What can hang from each mark
K_805: K_254 K_471
K_254: K_805
K_417: K_476 K_896
K_222: K_254 K_471 K_799
K_896: K_417
K_459: K_799
K_799: K_417 K_443 K_805
K_476: K_24
K_24: K_799 K_896

Known rows, with every way that one mark hangs from another
K_24(K_799 K_896): [-24.6,  33.3,  36.0,  15.1,  45.3, -36.0,  -3.9,  13.2,  19.3,  24.6,
 -10.4,  -9.6,  40.0,  -6.0, -28.7,  16.8,   0.9,  -2.2,  30.8,   5.6,
  -9.4, -24.3]
K_476(K_24(K_799)): [-17.0,   7.5,   1.2,  21.5,   5.5, -59.9, -23.8,  17.5,   4.1,  27.3,
 -25.2, -21.1,   6.5,  20.5, -21.4,  15.0, -21.3,  11.5,  39.5,  24.5,
 -22.7, -31.3]
K_896(K_417): [-20.5,  -2.0,  20.2,  -4.4,  34.0, -14.0, -26.2,  15.6,  44.0,   1.1,
 -13.9,   0.8,  48.2,  38.5,  -9.3,  28.3,   2.8,  15.6,  27.0,  31.2,
  -5.2,   0.7]
K_254(K_805(K_471)): [  7.0,   7.2,  -6.4,  13.3,   5.0,  18.9, -31.6,  46.7,  30.5,   3.3,
 -42.9,   9.3,  41.6,  17.2,  22.2,   6.0, -32.9,   6.3,  45.5,  48.2,
 -17.6, -30.7]
K_459(K_799(K_417 K_805)): [-47.1, -14.6, -13.3,   8.9,  40.7, -29.2,  37.8,   7.5,  27.1,  14.7,
  15.5, -38.4,  12.3,  20.0,  23.2,  -3.8, -13.8,  25.4,   8.5,   2.8,
   4.3,   2.5]
K_417(K_476(K_24(K_799)) K_896): [ -5.4, -28.4,  70.3, -14.7,   7.8, -71.5, -24.1,   1.0, -30.1,  37.0,
 -29.4, -21.1,  11.8,  28.6, -43.4,  13.4,  13.1,  -5.5,  28.2,  27.0,
 -18.0, -26.8]
K_417(K_476(K_24(K_896))): [-12.6, -10.3,  45.9,  -4.4,  25.4, -56.9, -31.4,  29.5,   4.1,  16.7,
 -34.1,   0.7,  20.0,  22.9, -31.6,   2.2,   8.1,  -1.0,  14.3,  16.8,
 -11.3, -18.0]
K_459(K_799): [-24.2,  -4.1,   8.3,  -0.7,  35.2, -23.3, -10.1,  35.5,  27.0,   3.9,
  -9.4, -24.3,   9.0,  10.9,  -1.7,  12.9, -31.4,   5.2,  31.2,  29.2,
 -13.1, -19.7]
K_24(K_799(K_417(K_476) K_805) K_896): [-33.3,   3.2,  37.2,  16.8,  52.3, -55.8,  44.8, -14.9,   5.0,  39.0,
  18.9, -21.1,  45.7,   8.2, -16.5,  -3.1,  33.8,   4.4,  -2.2, -22.5,
   8.5,   5.4]
K_222(K_254(K_805) K_471): [ 12.8,  50.1,   8.0,  31.9,  11.8,  50.7, -32.0,   3.7,  43.9,  -9.8,
 -24.6,  37.2,  17.2,   4.3,  36.5,  24.5, -53.6,  62.2,  46.3,  53.9,
  -5.0, -20.7]
K_24(K_799(K_417(K_476 K_896) K_443 K_805)): [-15.7, -29.1,  21.6,  10.9,  22.8, -49.3,  30.3, -22.8,  -2.9,  37.8,
  31.2, -38.0,  11.3,  29.5, -11.6,  11.6,  56.2,   6.0,   2.5, -13.9,
  12.8,   7.3]
K_417(K_476(K_24) K_896): [-10.9, -33.8,  65.0, -24.5,   9.7, -49.8, -40.4,  10.3, -13.0,  24.2,
 -45.8, -14.0,  13.2,  39.2, -31.2,   7.9,  11.5,   3.4,  22.0,  34.9,
 -12.9, -23.5]
K_222(K_471 K_799(K_417 K_443 K_805)): [-14.5,   6.4, -71.4,  73.6,  16.5,   8.6,  14.4, -12.9,  41.8,  -4.1,
  36.6, -18.3, -31.4,  24.1,  30.9,  18.7,  13.2,  58.4,  24.3, -16.9,
  17.6,  10.2]
K_459(K_799(K_417(K_476(K_24)) K_443 K_805(K_254))): [ -3.7, -38.5, -22.7,   9.7,  -6.7, -66.1,  18.5,  12.7,  -1.7,   7.9,
  56.2, -34.8, -21.8,  25.6,  13.5,   1.0,  29.4,   8.9,   2.5,  -6.8,
  19.5,  18.8]
K_799(K_417(K_896) K_443 K_805(K_254 K_471)): [  7.8,  -9.7, -37.3,  17.5,  -7.8,  -3.6, -18.7, -17.4,  22.9,  13.1,
  36.1, -30.8,  13.8,  31.5,  31.8,   6.5,  72.5,  19.7,  24.6,  -4.0,
  32.6,  12.1]
K_799(K_417 K_443 K_805(K_254)): [ -7.9,   2.3, -55.8,  31.4,   4.1,   0.7,  -0.5, -12.5,  43.8,   8.7,
  42.3, -31.2,  14.5,  27.4,  31.9,   7.5,  41.2,  34.7,   7.7,  -7.2,
  30.9,  22.2]
K_417(K_476(K_24(K_799(K_443 K_805))) K_896): [-13.3, -38.9,  50.6,  -8.9,   1.0, -77.5,   1.2,  -0.6, -27.4,  28.8,
  -7.2, -26.1, -16.7,  30.0, -27.7,  21.8,  29.0,   2.0,  14.0,   8.2,
   0.0, -20.0]
K_799(K_417): [-20.1,   5.2, -19.9,  19.1,  34.4,   1.1, -20.5,   0.7,  46.4,  24.6,
 -11.7, -24.4,  44.4,  34.9,   3.3,  -7.3,   7.6,  22.7,  19.5,  12.7,
  -6.6,   1.8]
K_799(K_417(K_476(K_24) K_896) K_443 K_805): [-22.5, -51.3,  11.0,  -5.0,   4.2, -56.4,   9.8, -10.7,   1.9,  27.0,
   7.1, -30.6,  -8.9,  50.5,  -1.2,   1.5,  53.8,  18.5,  -6.7,  -7.8,
  16.1,   7.8]
K_799(K_443 K_805(K_254)): [ -4.2,   8.8, -34.4,  24.1,   3.0,   4.0, -15.7,   5.6,  38.3,  -4.1,
  19.3, -23.6,   1.4,  15.0,  25.5,  25.6,  18.0,  32.2,  17.8,   8.8,
  26.3,   1.8]
K_805(K_254 K_471): [ 30.4,  24.6, -29.6,  26.9,   0.3,  10.6, -72.6,  15.3,  29.9,   3.4,
  -5.6, -11.3,  35.8,  14.3,  14.7,   9.3,  20.8,   8.2,  53.5,  32.2,
   3.1, -12.4]
K_222(K_799(K_417(K_896))): [-21.1,  -7.4, -10.4,  23.6,  15.5,   4.6,  -3.1, -10.5,  22.7,  19.5,
 -17.3, -29.7,  19.3,  32.5, -10.7,  11.5,   4.0,  30.6,  34.3,  13.0,
  -7.0,  -3.6]

Rows
[ -9.3,  -4.1,  53.9,   4.4,  24.0, -79.1, -14.2,  20.9, -12.6,  28.4,
 -17.9,  -5.1,  18.1,  12.2, -43.3,   7.7,   9.9, -11.1,  19.0,   8.5,
 -15.0, -20.8]
K_417(K_476(K_24(K_799 K_896)))
[ -1.3,  -4.9,  12.0,  24.0,  32.6, -39.1,  -1.5,  -7.4,   8.4,  41.2,
  12.4, -27.9,  42.8,  26.0, -23.3,  -3.0,  25.5,  -1.0,  17.6,   2.4,
 -12.0,   3.7]
K_24(K_799(K_417(K_476)))
[-33.2,  -3.2,  73.4,  -3.4,  53.4, -69.0,  40.0,  -1.4,   2.3,  17.3,
  15.8,   1.7,  47.0,  11.0, -27.7,  28.0,  30.2,  -0.8,   5.6,  -5.6,
   9.7,   4.7]
K_24(K_799(K_805) K_896(K_417(K_476)))
[ -1.0,  -0.3,  45.5,   5.4,  22.4, -65.2,  24.4,  -3.0,   1.6,   5.1,
  59.1,   0.3,  29.2,   5.6, -22.5,  39.9,  63.8,  -7.0,   7.4, -14.2,
  28.8,  19.6]
K_24(K_799(K_443 K_805(K_254)) K_896(K_417(K_476)))
[ 16.9,  48.8, -16.0,  58.7,  -2.1,  57.7,  -9.7,   1.7,  33.6, -18.6,
 -21.3,  33.5,  -6.9,   0.6,  30.5,  37.6, -67.9,  73.3,  55.5,  45.9,
  -6.1, -19.2]
K_222(K_254(K_805) K_471 K_799)
[ -8.1,  -3.1, -10.4,  21.6, -16.7, -63.7,  -6.8, -20.5, -16.4,  35.4,
   8.8, -33.7,  14.4,  24.9,   6.4,   3.3,  27.6,  16.9,  38.5,   7.4,
   4.6, -11.2]
K_476(K_24(K_799(K_417(K_896) K_805(K_254 K_471))))
[  3.2,  17.9,   4.9,  21.5,  11.7, -55.2,   7.5,   4.0,  13.8,   0.7,
  57.0,   2.4,  25.7,   1.6,  -4.2,  39.9,  64.1,  -7.6,  31.3, -13.9,
  29.0,   7.3]
K_24(K_799(K_443 K_805(K_254 K_471)) K_896(K_417))
[ 13.3, -19.4,  21.7,   9.5,  -5.9, -77.0, -14.0,   3.3, -17.2,  10.7,
  21.8,  -1.3,  25.0,  32.9, -10.3,  24.8,  37.5,   1.1,  29.2,  16.7,
   6.9,   6.8]
K_896(K_417(K_476(K_24(K_799(K_805(K_254 K_471))))))
[  6.4,  13.2,  12.6,  29.5,  26.0, -50.7,  16.7, -17.2,  -6.0,  32.0,
  40.0, -17.3,  49.5,   0.1,  -2.4,  -5.7,  62.3,  -4.5,  17.0, -20.4,
  19.3,  11.0]
K_24(K_799(K_417(K_476) K_805(K_254 K_471)) K_896)
[  8.7,  17.5, -48.6,  65.5,  11.6,  14.6, -33.9,  14.9,  40.5, -14.3,
  12.8,  -3.6, -36.0,  15.2,   5.2,  34.3,  -1.7,  39.2,  48.1,   8.4,
   1.0, -10.7]
K_222(K_471 K_799(K_443))
[ -4.9, -10.4,  -7.2,  34.8,  30.8, -46.7,  15.7, -13.9,   2.0,  37.5,
  19.1, -31.4,  32.8,  25.0,   3.4,  -6.4,  39.2,   4.1,  16.0, -11.4,
   2.5,   3.5]
K_24(K_799(K_417(K_476) K_805(K_471)))
[  4.3, -35.6,  12.9,  10.8,   2.3, -88.3,  -4.1,  15.6,  -5.7,   9.0,
  22.4,  -1.1,  -0.7,  42.3, -16.0,  29.7,  47.7,  -6.3,  20.5,   3.1,
   4.5,   3.4]
K_896(K_417(K_476(K_24(K_799(K_443 K_805(K_471))))))
[ 10.4,  24.8, -61.6,  62.8,  -2.4,  21.6,   0.9,  -5.6,  39.4, -15.9,
   2.3,  -3.8, -34.8,  12.7,  28.5,  44.5,   2.6,  55.0,  39.6,   4.5,
  20.9,  -5.8]
K_222(K_254 K_799(K_443 K_805(K_471)))
[ -3.5, -50.5,  -8.5,   6.6,  -3.1, -58.5,  -7.5,  -4.0,  -2.8,  24.6,
  11.4, -26.2, -12.4,  51.4,   7.2,  -3.0,  72.7,   4.9,   7.1, -10.9,
  16.9,   4.0]
K_799(K_417(K_476(K_24) K_896) K_443 K_805(K_471))
[-31.9, -19.5,  -7.5,  15.2,  -3.5, -71.4,  17.1, -11.0,  -1.1,  34.7,
  11.4, -37.5, -12.4,  33.4,  -6.7,  13.0,  24.2,  19.7,  16.7,  -4.8,
   2.9, -11.2]
K_476(K_24(K_799(K_417(K_896) K_443 K_805)))
[  6.5,  11.1, -68.8,  72.2,  11.4,  11.9, -19.1,  -2.1,  45.5,  -2.1,
  31.7, -11.5, -22.8,  26.0,  10.3,  17.0,  18.7,  41.4,  38.7,  -7.6,
   5.0,   7.6]
K_222(K_471 K_799(K_417 K_443))
[ -2.4,  -4.1,   0.0,  32.0,  33.8, -62.5,  25.4,  -0.5,   6.6,  30.5,
  44.5, -17.2,  18.4,  10.7,  -9.6,   2.0,  74.7, -13.6,   7.6, -36.8,
  18.2,   8.7]
K_24(K_799(K_417(K_476) K_443 K_805(K_471)) K_896)
[  0.7, -42.0,  -3.1,   6.8,  16.0, -27.4,  -3.1, -10.2,  12.3,  23.4,
  19.4, -28.6,   8.4,  43.7,  11.3,  -1.5,  80.8,   4.8,   5.9, -12.4,
  22.2,  11.0]
K_799(K_417(K_476 K_896) K_443 K_805(K_471))
[-46.9,  20.5,  13.2,  24.1,  49.9, -43.4,  43.2, -14.5,  20.9,  35.6,
  14.3, -24.4,  43.4,   3.0,  -4.4,   1.1,  17.9,  16.6,   8.7, -18.2,
   7.4,  -2.5]
K_24(K_799(K_417 K_805) K_896)
[-19.2,   0.4,  25.8,   6.3,   9.3, -89.0,  -7.0,  25.3,   9.9,  11.4,
  13.4,   3.9,   5.6,  20.6, -39.7,  36.0,  25.5,  -9.2,  28.0,   1.7,
  -4.6, -11.8]
K_476(K_24(K_799(K_443) K_896(K_417)))
[  3.5, -11.7, -59.2,  27.4,   2.2, -27.9,   6.3,  14.8,  24.1,   1.0,
  60.4, -35.3,  -7.3,  15.5,  36.7,   3.7,  37.0,   8.1,  24.7,  -7.5,
  24.6,  13.0]
K_459(K_799(K_417 K_443 K_805(K_254 K_471)))
[  6.3,  34.8, -10.0,  37.8,  -6.1,  48.3,   4.5,  10.9,  31.8, -11.7,
 -39.5,  19.4,  11.1,   6.9,  17.0,  37.1, -69.3,  56.6,  44.5,  48.3,
 -11.0, -19.5]
K_222(K_254(K_805) K_799)
[  2.9,  24.1, -29.9,  41.8,  11.5, -41.8,  11.7,  -7.8,  16.6,  21.7,
  59.4, -20.5,  23.4,  -1.5,   8.4,   8.5,  68.6,  -0.7,  23.5, -29.1,
  27.7,   9.0]
K_24(K_799(K_417 K_443 K_805(K_254 K_471)) K_896)
[  6.9, -28.4, -18.8,  27.4,  -7.5,  -7.3,  18.2, -23.8,   3.3,   8.2,
  34.9, -33.2,  -4.9,  29.8,   3.0,  19.1,  50.0,  29.2,  12.5,  -9.3,
  27.7,  22.1]
K_222(K_799(K_417(K_476 K_896) K_443 K_805(K_254)))
[ -3.9, -11.5,  37.1,  11.8,  34.6, -75.6,  21.5,  13.5,   3.5,   9.2,
  41.4,   5.4,  20.6,  13.4, -20.9,  33.3,  70.5, -21.0,  13.3, -20.1,
  19.5,   6.5]
K_24(K_799(K_443 K_805(K_471)) K_896(K_417(K_476)))
[-30.5, -20.2,  22.1, -15.3,  31.8, -27.6,   3.9,   8.4,  16.7,  21.8,
   3.9, -36.3,  24.5,  24.1,  -3.6,  -0.8,   1.5,   5.6,  24.8,  18.9,
  -7.4,  -7.0]
K_459(K_799(K_417(K_896)))
